What can hang from each mark:
gusov: dami ludin teda zipevo
sanu: ludin zipevo
zipevo: gusov sanu teda
dami: gusov teda zipevo
nisek: sanu
teda: gusov zipevo
ludin: sanu teda

Known rows, with every way that one mark hangs from another:
teda{zipevo{gusov{dami ludin} sanu}}: [ 13  23  -1 -35 -21  34   8 -18   1  -8 -44  12 -12 -10  15  -5 -17   3
 -24  -3 -13 -15 -14 -20   8  20   9   0 -29 -15  11  32  45 -28   6 -10
  18   3   4  33  13  -6  18  17 -10 -10  -8 -34 -13 -14  25  36 -12  46
   6 -34 -14  27 -13 -13 -24]
zipevo{gusov{dami} sanu}: [ 14  14  -3 -17 -14  19   1 -35  26 -24 -22  13 -14  -6  16  -8 -10 -11
 -12 -24 -18  -5 -13 -10   4  11   4  -4 -28 -26  15  22  32 -11   4  18
  21   7   0  27   7  18  14   9 -14 -20  -3 -30  -8  -8  15  17 -16  23
   7 -26  -3  18  -4  -2 -22]
gusov{teda zipevo}: [ -1  13  14  -9   2  -2  16   7  23   8 -22   7 -16 -27   8 -23   4  27
 -31   4  -8 -18 -22  -3  14   5  19  16   3  -7  -9  29  31 -31   3 -44
  -7  -3 -21  52  11   3  -9  23  21  22 -23 -12 -12   0  -6  37 -42  15
 -46 -32 -29  21 -15 -10  -5]
gusov{dami zipevo{sanu teda}}: [  2  18   9 -28  -2   2   4 -16  46  -6 -36  -1 -19 -18  20 -22  -4  11
 -23  -7 -24 -24 -19  -6  15  18   3  -7 -21 -18  -3  42  50 -34   3 -20
  17   9  -9  56   0   8  -3  34  15   2 -18 -24 -11  -4  -5  25 -47  14
 -14 -45 -25  29 -15  -8 -20]
teda{gusov{dami ludin{sanu}} zipevo}: [  0  16  -8 -35  -5  45  -2   0  -3  16 -43   7 -13 -15  25  -3  -3  18
 -26  16  -9 -27  -9 -17  22  41   9 -13  -2 -20  14  43  66 -26  40 -49
  -4  -9  -4  26  32 -10  10  26  10  27 -38 -29 -14  -2  23  51 -21  43
  -5 -30 -26  40 -25 -14 -21]
dami{zipevo}: [ 22   1  -2  -9  -1  15  -5   8  -1  13 -20   4 -13   1 -19  -3  -4  -1
 -11   8   4 -16   1  -5   0   3 -12   3  11  -2  -5   2   6 -31   5  -3
  15  -6   0  18   8  -6  -9   9   0  10  -4  -5   0  11   8  14 -11  17
   1 -31  -9  -1   9  -5  14]
sanu{ludin zipevo{gusov}}: [ 55   5   2  17  11  12 -20 -22   5 -21  24 -48  11  -4 -24  23 -19 -22
  10   2   5  -3  -6   6  -3  14  16   0 -12   0 -19  14 -30  15 -19  26
  24 -34  -8   7  21  21   0 -25 -18 -21  29 -32 -31  -3   5 -20  24  -1
  15   6 -12  -5 -13 -18 -38]
ludin{sanu{zipevo} teda}: [ 24 -11  13 -10  16  49  -5  19  16 -10  21 -16  10   0   5   1   4  27
   7  -8  -3  -2 -20  22   0  24  13  -5  14  10 -13   5 -23  -3 -49   5
   2   0 -13  -7   4  39  -4 -21  -2  -2   5   6  -3   2 -39  17  20   3
  -8  -7  16  -4 -30 -14 -26]
dami{gusov{ludin} teda zipevo}: [ 72   5  -2 -20 -26  36 -28   4 -23  11 -29  38 -44   9 -27 -15 -11  19
 -28  23  -3 -62  -8  -1  26  -8   3 -12  17 -33   9  21  24 -68  50 -27
  22 -15 -15  58  42  19 -37   6  10  27  14 -42   3  19  51  53 -35  64
 -10 -49 -27  11 -33 -10  -2]
dami{gusov}: [ 27   3   0  -2  -1   3 -18   2  -5  -2  -9  22 -13   9  -6  -8  -7  -4
  -5  -1   8 -25   6  -1  13  -3   1  -8   4 -18  13   7   4 -19  26   0
   5  -4  -6   9  16  12 -10   4   0  13  -5 -13  -5  12  21   6 -11  21
   0  -9  -7   1 -25  -1   0]
nisek{sanu{ludin{teda{gusov}}}}: [ -4   3  13  16  -4  20  -1 -27  -5   2  -3  -2   0 -28 -11   2   3 -20
   2   6  -1   2   7   8   4   1   0   0  12  16  11 -10 -20   0 -15 -14
  -5   3 -15  -2   7  -5 -15  -1 -12  20  -4   8  -7  11 -15 -21  43 -15
  -3  18 -26  18  12 -18  -1]
dami{gusov teda zipevo{sanu{ludin}}}: [ 75  14   2 -16 -15  32 -31  10 -14   2 -27  29 -38   0 -40 -18 -12   8
 -19  11   3 -56  12   6  14  -3   5 -17  29 -30  19  13  10 -60  18   2
  16  -4 -21  55  35  24 -31  14  -1  13  14 -27  10   4  40  16 -29  52
 -17 -46 -27  11 -24  -9  -8]
sanu{ludin zipevo{teda{gusov}}}: [ 46   0  -2  15   8  12 -28 -15   4 -12  18 -61  10  -3 -23  19 -16 -16
   7   6  13 -16  -7   9   5  24  17  -2  -2  -6 -14  20 -17  17  -5  16
  15 -37  -9  17  21  21 -12 -12 -11 -14  19 -36 -27  -7   6 -17   5  -5
  13   1 -14   4  -7 -16 -44]
teda{gusov{ludin}}: [  7   4  -7 -13 -16  30  14 -11 -12   2 -14   1  -5  -4  12  10  -2  -1
 -13   3  -3 -17 -10  -8  13  10  14   4  -6 -19  10  19  31  -7  43 -30
  -3 -16  -1   8  24   2   3   7   5   8 -11 -21 -16   4  30  37  -4  24
   1  -5  -8  20  -4  -4 -19]
ludin{teda{zipevo}}: [ 13   6  -4 -14 -14  27  21  19   6   5 -11  -2   5 -12   1  -8  -3  23
 -20  -2  30 -10  -3  12   7  17  13   6   0  18   0  24   0 -39 -27 -11
  -9  17  -8   0   4   4  -4  15  -3  15  -9 -11 -25 -10 -15  20   2   1
 -30 -16 -11  16 -11 -21  -8]
ludin{sanu{zipevo}}: [ 12  -7  15  -7  32  30 -27  10   2  -6  14 -17   5   5   2   7   1  10
  19   2 -23   0 -12   3  -6  16   4 -11  15  -4  -8 -11 -10  22 -25   9
   9 -17  -5   5   1  21   4 -27  -3 -14   4  13  19   9 -20   2   9  15
  21   1  19 -11 -23  -1 -17]
gusov{dami{zipevo} ludin teda}: [  8   5  -1 -22 -30  24  10 -22  28   9 -36  27 -31 -10  17 -10  12  28
 -34   8 -36 -18 -37   5  28   2  -1   5 -12 -25 -16  41  50 -41  43 -67
  13  -3 -10  39  28  10 -11  40  22  29 -11 -51 -14   6  14  72 -30  23
 -33 -67 -35  39  -7  -3 -26]
dami{teda{gusov{ludin}}}: [ 24   1 -11  -3 -22  19 -10  -5 -15   7  -3   8 -17  -8  -1  -6   0  21
 -21  14  -1 -35  -8   1  20   7  18  -9  10 -22  14  20  30 -22  37 -24
  -7 -10 -14  37  27  13 -17  -1   9  13   5 -35   3   0  27  35 -27  29
 -18 -11 -18  20 -14  -8 -14]
sanu{zipevo}: [ 26  -5  -6  10   3  -4  -5  -2   3  -6  18 -27  19   8 -15  16  -7  -3
   8 -10  -4 -10 -12  -3  -5   2   1  -3   6   1 -23   2 -10  14 -22  18
  21 -19   1  -6  -5   9   7  -8 -13 -25  20 -17  -8   5  -5 -10   3   8
  18  -3   6  -5   4 -15 -22]
teda{zipevo{gusov sanu{ludin}}}: [ 22  26   4 -21  -4  30   0  -6  -5 -11 -32  -5  -6 -15  -3  -3 -23  -8
 -14   2   5  -9   4 -16  -2  22  15   4 -18  -3  17  20  18 -17 -15   9
   8  -1  -1  29  14  -4  13   6 -18 -13  -4 -18 -13 -21  18   7   0  29
   1 -15 -14  16 -11 -11 -18]
ludin{sanu teda{gusov{dami} zipevo}}: [  7   2   2 -28   9  62  -2  24  18   9 -19   3  -7 -19  23 -16   8  35
 -18   6  12 -19  -6  13  19  47  15 -10  15   2  13  35  25 -35 -11 -27
 -17  12 -17  14  21  19  -4  12   7  35 -37  -3 -12  -5 -23  42  -8  11
 -35 -24 -10  26 -35 -17 -13]
teda{gusov{dami ludin zipevo}}: [  6  13  -6 -23 -10  22  20 -15  15   5 -31   4 -14 -18  24  -1   3  11
 -27   5 -13 -28 -16 -13  24  21  11  -5 -13 -24  -1  47  59 -33  48 -49
   3 -11  -9  28  27  -2   3  30  18  23 -28 -31 -31  10  24  50 -29  25
 -16 -26 -29  39 -15 -14 -19]
zipevo{gusov{dami ludin teda}}: [ 12   4  -6  -8 -24  23  -3 -42  26 -11 -20  18 -30 -10  28 -10  -3   5
 -31   0 -20  -9 -37  -3  27   8  12   8 -41 -28  -1  41  39 -20  43 -33
  13 -11  -8  44  32  21  -4   6   9  13  -9 -57 -25   2  20  63 -24  23
 -17 -36 -23  28 -21  -1 -28]
ludin{sanu teda{zipevo}}: [  7   1  17 -24  13  59  -2  31   7   3  -9   2  -4 -13  14 -15   3  33
  -8   6   8  -5  -6  16   5  31  14  -4  12  15   7  14  -3 -25 -38 -13
 -14  15 -13   6   9  17  -4  -8   5  19 -17  14   1  -7 -30  28  10   9
 -26 -12   2   8 -39 -12  -8]
teda{gusov}: [  3   3 -13  -1  -4  12   2  -1  -6   7 -10  -6  -1  -9   3   2  -2  -5
 -10  -1  14 -18   4  -7  11  16   9  -1   8 -12  14  16  24  -4  30 -10
  -8 -10  -3   9  16  -1   1  11  -1  12 -22 -12 -13   3  17  13 -15   9
  -6   0  -8  15   1  -6  -5]
dami{gusov teda zipevo}: [ 70   3 -10  -8 -12  18 -39  13 -14  19 -22  33 -40   5 -34 -23 -11  17
 -27  20  16 -65   4   2  23  -3  -3 -16  31 -25  13  18  14 -63  36  -9
  14  -9 -21  59  36  17 -37   9   7  30   2 -33   7  16  37  29 -46  50
 -17 -45 -30   7 -27 -12  12]
sanu{ludin{teda} zipevo{gusov}}: [ 62   1   2  15   1  27  -5 -15  13 -24  29 -47  14  -8 -22  20 -15 -10
   1  -4  20  -4 -11  19   2  17  24   7 -13   8 -21  24 -41  -3 -38  25
  18 -21 -17  -2  22  33  -8 -20 -18 -14  29 -37 -47  -6  -8  -8  31 -11
  -5   2 -13   2 -15 -24 -45]

Rows:
[ 16   5  -4 -10 -12  29  28  13  17   3  -8  -6   0 -19   7  -9   4  20
 -25  -8  28 -21  -8  13  16  19  22  10   5   3   1  35  12 -43  -4 -20
 -10   8 -17   9  12  13  -9  17   7  24 -19 -13 -38   1  -6  31 -10   0
 -39 -12 -16  22 -11 -23  -9] -> ludin{teda{gusov{zipevo}}}
[ 11  22  -6 -26 -11  22   0 -11   9  -3 -41   7  -8 -11   9 -10 -17   0
 -23  -6  -3 -15  -4 -17   4  24   5  -4 -19 -10  14  29  41 -26  -4   3
  13   7   3  33   8  -7  18  18 -13  -8 -17 -27  -9 -15  15  20 -20  35
  -2 -31 -15  24 -10 -14 -15] -> teda{zipevo{gusov{dami} sanu}}
[ 37   0  -8   3 -11  18  -5 -25   8 -15   6 -18   2   4  -2  13 -14  -1
 -11  -9 -12 -14 -38  -7   8   6  14  10 -17 -16 -20  20   6   5   1  -1
  27 -32  -2  24  16  21   3 -13 -14 -22  19 -49 -23   5  13  30  -9  28
  14 -16  -4   6  -8 -15 -39] -> sanu{zipevo{gusov{ludin teda}}}
[ 10  24   9 -23  -5  24   6  10 -10  -3 -30  -6   3 -13  -7  -1 -12   0
  -7   2   0  -6  13  -9  -7  14  10  -1   0   1  10  11  15 -13 -23   0
   0   9   0  11   2 -12  13  16 -11 -10  -3  -1   0 -25   8  -7   7  21
  -4 -14 -11  14  -4 -10 -16] -> teda{zipevo{sanu{ludin}}}
[  8   0   4  22   1   9 -26 -43   3  -1  -1 -27   2 -19 -16   8  -6 -26
   5   8 -14 -11  -5  -3   9   7  -5  -7   5   3  -1  -6  -9  20  -7  -4
  18 -21 -12  19   5  -1 -13  -4 -18   1   6 -17  -5  17 -10 -28  24  -6
  27   9 -27  18  13 -20 -20] -> nisek{sanu{ludin zipevo{teda{gusov{dami}}}}}
[ 36   7   3 -20 -20  34   3   0 -10  -6 -20  29 -13   4   4  -3  -8  10
 -19   2   5 -28  -9   4  20  -2  13  -2 -12 -15   9  23  13 -39  26 -23
   7   1  -5   7  26  15 -13  10   1  17   3 -26 -22   8  26  40   2  39
  -7 -19 -12  14 -35 -12 -20] -> dami{gusov{ludin{teda{zipevo}}}}
[ 47  14   7 -19 -10  44   2  -7   7 -11 -25  -2 -19  -8 -21  -2 -14 -12
 -14  -6   4 -13  -3   0  -3  10   6   9  -6  -9   5  15   1 -38 -13  12
  22  -5  -5  30  21  13  -8   5 -12  -5   4 -16 -17  -2  17  18   2  23
  -3 -36 -10   7   2  -9 -10] -> dami{zipevo{gusov sanu{ludin{teda}}}}
[  3   8  -6 -31 -26  36  -1 -28  13 -16 -29  -4 -16  -5  19  -5 -10  -3
 -18 -14 -19 -21 -23  -7  14  19  16  -1 -23 -38  19  30  51  -7  33 -12
  12  -4   1  43  13  19  -2  22  -4 -13  -3 -39  -6 -10  30  36 -30  31
  12 -33  -2  28   2   5 -43] -> zipevo{sanu teda{gusov{dami ludin}}}
[ 11   1  15 -23  17  60   5  25  16   1  -7  -2  -8 -20  19 -13   9  30
 -11   3   7 -16 -10  15  13  33  24   0  16   2   9  24  10 -30 -16 -22
 -17   4 -23  16  18  29 -10  -4  14  26 -31  13 -12   5 -24  40  -2   9
 -31  -9  -2  15 -37 -12 -11] -> ludin{sanu teda{gusov{zipevo}}}
[ 21  15  10 -28 -24  43  14 -35  -1 -32 -22  17 -13   0  14   4 -18 -14
 -10 -19 -27   0 -24 -15  -1  -2  20  10 -38 -28  16  11  24  -5   6   7
  22  -6   5  26  14  18  15  -9 -14 -34  15 -26  -7  -8  34  38   7  44
  21 -15  10   9  -6   2 -34] -> zipevo{gusov{ludin} sanu}
[  8  10  -1 -13 -16  10  -1 -11  40   5 -30  16 -23 -18   1 -19  11  15
 -24  -1 -22 -14 -12   9  17   6  -4   0   7 -20  -9  33  36 -34  14 -34
   5  11 -17  37  17  13  -9  47  12  23 -17 -32  -7  -6  -2  30 -35   7
 -43 -62 -35  34   4  -4 -19] -> gusov{dami{zipevo{sanu{ludin}}} teda}
[ 14  16  11 -16 -15  28  19  -7  14 -20  -7  -5   6 -14   0   3   0  -3
   1 -18  -5   2   7  13  -1   8  14  -1  -2  -7   8  16   4 -13 -21   5
  -3  18  -9  -8   7  19   4  23  -9  -9   5  -5 -14 -21   0  -6  19  -5
 -20 -11  -5  21   2  -6 -33] -> zipevo{sanu{ludin{teda{gusov{dami}}}}}
[  9   9  26 -42   0  52  23  -4  37  -4 -25  16 -20 -18  40  -9  11  40
 -22   7 -39 -13 -36  11  21  19  12  -6 -22  -8 -16  45  39 -49  -1 -57
   9   7 -17  24  20  21  -4  18  31  28 -15 -13 -24  11 -17  70  -5  19
 -29 -40 -20  33 -45 -15 -29] -> gusov{dami ludin{sanu teda} zipevo}
[ 45  -2 -13   4 -12  14 -14 -30  12 -13   8 -17   1   7  -1  13 -14   3
 -10  -5 -14 -20 -32  -6  12   7   7  -7 -21 -17 -20  25  13  -4   3   5
  34 -27  -4  24  16  23   1 -12 -11 -21  24 -55 -21   8  13  25 -10  26
  17 -20  -9  11 -13 -21 -37] -> sanu{zipevo{gusov{dami{teda} ludin}}}
[  7   2  13  23   7   7 -14 -34  -8  -3   8 -20  12 -16 -25  14  -5 -28
  15   5 -19   2   2  -1  -5  -4  -8  -3  14  15  -7 -24 -30  24 -30   1
  16 -16  -9  -3  -4  -6  -4 -12 -21  -8  16   3   2  16 -16 -42  45  -9
  30  22 -18   5  16 -21 -11] -> nisek{sanu{ludin zipevo}}
[ 12  18   4 -17   3  19  16   3   3  -1 -24  -9  -5 -23   1  -2  -4  -2
 -14  -4   2 -21   3 -12   7  19  20   2   5 -16  12  26  35 -20  14 -17
  -4  -9 -11  25  16  -2   4  20   5   7 -23  -3 -20  -3  18  13 -17  19
 -14  -9 -19  24  -3 -10 -13] -> teda{gusov{zipevo{sanu{ludin}}}}
[ 12   1  -4 -17 -30  13  -1 -25  11  -1 -10  22 -19  -1  20  -3   7  27
 -17  11 -31 -17 -23   8  23  -2  -1 -16 -16 -22  -8  30  36 -25  35 -41
  10   3 -10  20  23  13 -10  16  19  16  13 -45  -4   2  15  45 -16  18
 -11 -30 -22  29 -18  -7 -26] -> gusov{dami{teda} ludin}
[ 38  10  22 -30   2  46   1   9   0  -8 -20  31 -24  -3  12 -10  -5  20
 -18   5 -12 -31 -19   3  19   4  19  -3  -6 -18   8  24  18 -44  20 -33
   7  -4 -16  26  29  25 -15   2  16  23  -9  -8 -18  17  15  51  -3  42
 -15 -24 -12  10 -51  -9 -15] -> dami{gusov{ludin{sanu teda} zipevo}}
[ 12  -3   4  14 -12  22  -3 -42  -3  -7  -2  -1   5 -11  -9  10 -11 -21
  -2  -7 -18  -8 -23  -8   4  -4  -4   3  -5   6  -4 -10  -9   7 -16  -4
  24 -14  -4  11  -2   2  -4 -17 -22 -10  13 -18  -8  24 -10   0  32  16
  35   9  -9  11  11 -25 -13] -> nisek{sanu{zipevo{gusov{ludin{teda}}}}}
[ 13  13  13 -34 -23  29  39 -13  37  -4 -26  13 -14 -18  32  -5   7  34
 -30   1 -23 -16 -34  10  24   8  13   1 -30  -6 -20  54  40 -57   6 -57
  12  12 -14  19  16  11  -4  35  26  25  -7 -32 -42   7  -5  63 -11  13
 -35 -41 -30  39 -25 -21 -27] -> gusov{dami ludin{teda} zipevo}
[ 14  -1  11 -37  -4  52 -18 -18  18   1 -30  11 -33   3  23  -4   7  18
 -12  18 -43 -16 -32   1  19  18 -10 -12 -17 -24  -6  28  39 -28  32 -42
  23 -12  -1  37  27  15 -13   8  18  18  -6 -27   3  13   7  59 -14  29
   9 -49 -13  20 -23   1 -24] -> gusov{dami{zipevo{teda}} ludin{sanu}}
[  0  21  19 -21  -5   9  25   5  25  -4 -32  12 -15 -28   9 -25   0  25
 -29 -10 -23 -13 -22  -6   7   2  23  18   2 -15  -2  25  38 -30 -10 -35
  -1   6 -17  52   4   7   2  31  16   3 -16  -6  -5  -8  -1  34 -40  25
 -39 -39 -20  24  -6  -5 -17] -> gusov{teda zipevo{sanu}}
[ 11  10  -3 -28 -33  23   4 -19   8   1 -26  22 -17  -5  20  -5   2  29
 -22   9 -33 -22 -21   0  21   4   2 -17 -16 -23  -2  36  51 -32  25 -42
  10   8  -6  28  20   6  -1  25  14   9   7 -46  -2  -6  19  48 -19  33
 -14 -40 -24  36 -19 -11 -31] -> gusov{dami{teda{zipevo{sanu}}} ludin}
[ 49   1  -3  -9 -25  21 -24  -5 -21  -2  -6  36 -30   9  -7 -12  -7  19
 -21  15  -5 -46  -9   5  26 -12  12 -15   4 -32  14  18  20 -37  45 -25
   5  -8 -16  39  35  26 -27  -2  11  18  18 -40   4   9  40  40 -23  49
 -10 -20 -18  12 -41  -6 -16] -> dami{gusov{ludin} teda}
[  6  -4   1  12 -10  15 -22 -56   5  -5  -8  -9  -5  -9  -2   4 -12 -25
  -5   0 -26 -15 -27 -14  11   3  -7  -2 -16  -5  -1  -4   5  12   3  -6
  31 -23  -2  34   0   2  -8 -15 -22  -9  10 -32  -3  25  -4   4   9  18
  43  -4 -16  14   8 -20 -18] -> nisek{sanu{zipevo{gusov{dami ludin} teda}}}
[ 11   8  -9 -23 -30  18  -1 -18   6   7 -22  22 -18  -5  19  -5   4  28
 -24  17 -26 -23 -20   3  24   5   1 -17 -15 -17  -4  37  47 -32  31 -45
   8   5  -7  28  22   5  -5  22  17  16   5 -49  -7  -3  18  47 -22  28
 -17 -35 -28  35 -22 -13 -26] -> gusov{dami{teda{zipevo}} ludin}
[ 35  -2 -11   2 -11  13  -7 -32  20 -13   2 -15  -1   2   5  10 -11   1
 -14  -9 -16 -15 -37  -3  15   9  10   3 -20 -19 -23  29  16  -1   8  -6
  28 -27  -5  24  16  22   5  -2 -10 -15  13 -57 -26   8   8  34 -15  24
   8 -25 -11  13 -11 -17 -41] -> sanu{zipevo{gusov{dami ludin teda}}}
[ 40   5  -1 -17 -18  24 -14  10  -8   9 -21  16 -24  -2 -28 -16  -6  18
 -18   4  -8 -37   0  -2   4  -3  -2  -7  27 -16   6   6  20 -45  -3   0
  13   2 -12  50  11  10 -17  11  -1  -2  12 -16  22  -3  21  20 -33  39
 -11 -45 -12  11   2  -8   3] -> dami{teda zipevo{sanu}}
[  7  17 -12 -27 -17  40  13   4 -22  15 -40  -2  -5 -12   9   2 -11   9
 -29  12  10 -30  -5 -22  15  28  19   2  -5 -13  15  33  52 -25  36 -37
  -4 -14   1  22  28 -18   9  21   0  13 -25 -28 -21  -4  34  43 -14  44
  -1 -17 -21  32 -11 -17 -18] -> teda{gusov{ludin} zipevo}
[-11   0  14 -25 -11  38  -2 -18  29  -3 -19  27 -27 -11  40 -13  20  36
 -18  10 -53  -2 -40  10  26  10   7  -5 -13 -28  -8  31  45 -12  34 -67
  -1  -1 -15  30  27  24  -4  20  28  26 -14 -32   5   1  -6  69 -16  20
 -29 -42 -18  34 -29   6 -38] -> gusov{dami ludin{sanu} teda}
[ 26   9   8 -29 -28  51  -9 -46   9 -35 -25  -3 -27   1  19  -7 -26 -17
 -20 -13 -22 -13 -40 -13   9  13  24  15 -52 -36  21  24  31  -5  23  10
  29 -17   8  65  18  28  -5 -16 -15 -32  16 -47 -10 -10  40  51 -17  48
  33 -27   7  10 -12   8 -45] -> zipevo{gusov{ludin} sanu teda}
[ -2  -7   4  18  -2   3 -21 -35  -2   1   0 -13   4  -8 -15   5  -8 -22
   5  -1 -18 -11 -14 -10   2  -2  -9  -2   6   5  -2 -20  -9  21 -14   2
  22 -18  -4  21 -12  -6  -8 -13 -22 -11  10  -8  10  24 -12 -19  14   9
  41   6 -10   7  19 -19  -7] -> nisek{sanu{zipevo{teda}}}
[ 20  22  11 -20  -3   0   4  -7  34  -3 -23   6 -18 -26   6 -19   3  21
 -20   3 -25 -25   0   7  13   9   9 -17   0 -15  -5  40  39 -43  -8 -22
   6  15 -23  46  11  12  -6  32  19  12  -5 -20  -8 -10  -3  11 -34  11
 -39 -38 -37  34 -21 -15 -18] -> gusov{dami{teda} zipevo{sanu{ludin}}}
